Each row comes from the steps of one path. Every step used is in the known rows, and no mark comes twice. Write the path behind each row, first mark first.
Known rows:
topar/rugi: [-14 -10   7   8   2  -6   4  27  16 -41  13  11   6 -28 -10]
topar/tuzos/gafi: [ -3 -16  -4  -8   3  -5   1  18  21 -32  20  10   5 -28  -7]
tuzos/bofi/nasi/mutof: [  1 -29  -4 -20  11 -16   0   9  30 -49  -3   7   6 -45  -7]
nasi/bofi/tuzos/topar/rugi: [  6  -4   3  -9  16 -13  10  40  26 -63  21 -13  -5 -44  -2]
rugi/topar: [ -9 -13  -6  -5  -2 -24   1  26  10 -44   7   7   4 -25  -6]
rugi/topar/nasi: [  0 -15   4   2  -6 -28  -4  25  19 -42  13  21  11 -28  -8]
gafi/rugi/topar/tuzos/bofi/nasi/mutof: [ -8 -27 -16 -22  21 -29   9  42  28 -45  25  20  17 -47   8]
bofi/nasi/mutof: [  7 -22   3  -6  11 -21 -13   4  14 -46   7   3   7 -30 -11]
tuzos/gafi/rugi: [-14 -25  -2  -7  28  -7  -9  29  11 -37  30   3  -6 -26   2]
bofi/tuzos/topar/rugi: [  2 -10   3   1  21 -12   4  46  24 -52  29   5  -4 -33 -15]
topar/tuzos: [ -2  -9   3   1  -8 -13   5  19  15 -33   6  11   9 -19  -5]
topar/nasi/mutof: [ 16 -18  23  10  -2 -18  -7  12  14 -35   8   7   6 -27 -14]
tuzos/gafi/rugi/topar/nasi: [ -9 -26  -4  -7  24 -19  -8  39  19 -39  40  19   4 -35   1]
nasi/bofi: [ -1  -8   6  -8  -5 -13   2  11  11 -52  -4 -16  -2 -29   5]
tuzos/topar: [  2 -17   6   2   7 -10   0  29  14 -47  14   0  -4 -29 -17]
nasi/bofi/tuzos/gafi/rugi: [ -1 -13  -3 -21  31 -15  -3  30  18 -54  26 -17 -11 -33  16]

Write each row's path:
[ -7 -17  -5 -13  -7  -9  15  22  31 -36  -2  14   8 -34  -3]
topar/tuzos/bofi
[ -9 -20 -22 -24  -1 -27  11  27  37 -48   8  26  20 -45  -1]
rugi/topar/tuzos/bofi/nasi
[-10 -26 -10 -20   8 -16  -3  10  33 -51  -4  15   6 -39  -5]
tuzos/bofi/nasi
[ -6 -10  -9  -6  -8 -25   9  31  17 -38  12  16  14 -27  -4]
rugi/topar/tuzos
[ 15  -7  14  -5   2 -24  -4  16  23 -53   9  -1   1 -28   4]
topar/nasi/bofi/tuzos
[-17 -25 -11 -12  27 -16  -4  39  13 -40  35   8  -2 -32   3]
tuzos/gafi/rugi/topar
[  0 -12   1  -9  20 -35  -1  46  19 -54  30   7   4 -32  15]
gafi/rugi/topar/nasi/bofi/tuzos
[ -8 -20 -13 -16  37 -23  -6  43  16 -45  38   4  -7 -28   6]
bofi/tuzos/gafi/rugi/topar
[ 14 -12  15   0   1 -14   1  26  25 -56  17   0   2 -41  -9]
tuzos/topar/nasi/bofi
[  8 -16   9 -11  24 -19  -8  29  25 -51  31   0  -2 -35  12]
topar/nasi/bofi/tuzos/gafi/rugi
[-14 -14  -9  -5  10 -26   6  47  11 -38  27  17  11 -25   7]
gafi/rugi/topar/tuzos
[ -7 -16 -15 -14   3 -18   6  29  22 -37  23  15  10 -35  -5]
rugi/topar/tuzos/gafi
[ -1 -22  -5 -12  34 -27  -9  43  22 -44  43  15  -1 -30   4]
bofi/tuzos/gafi/rugi/topar/nasi
[ 12  -7   2 -14  14 -18   4  30  20 -62  13 -20 -10 -36   0]
nasi/bofi/tuzos/topar
[ -6 -22  -4 -15  22 -19  -3  36  21 -48  36   6   3 -43  10]
tuzos/gafi/rugi/topar/nasi/bofi
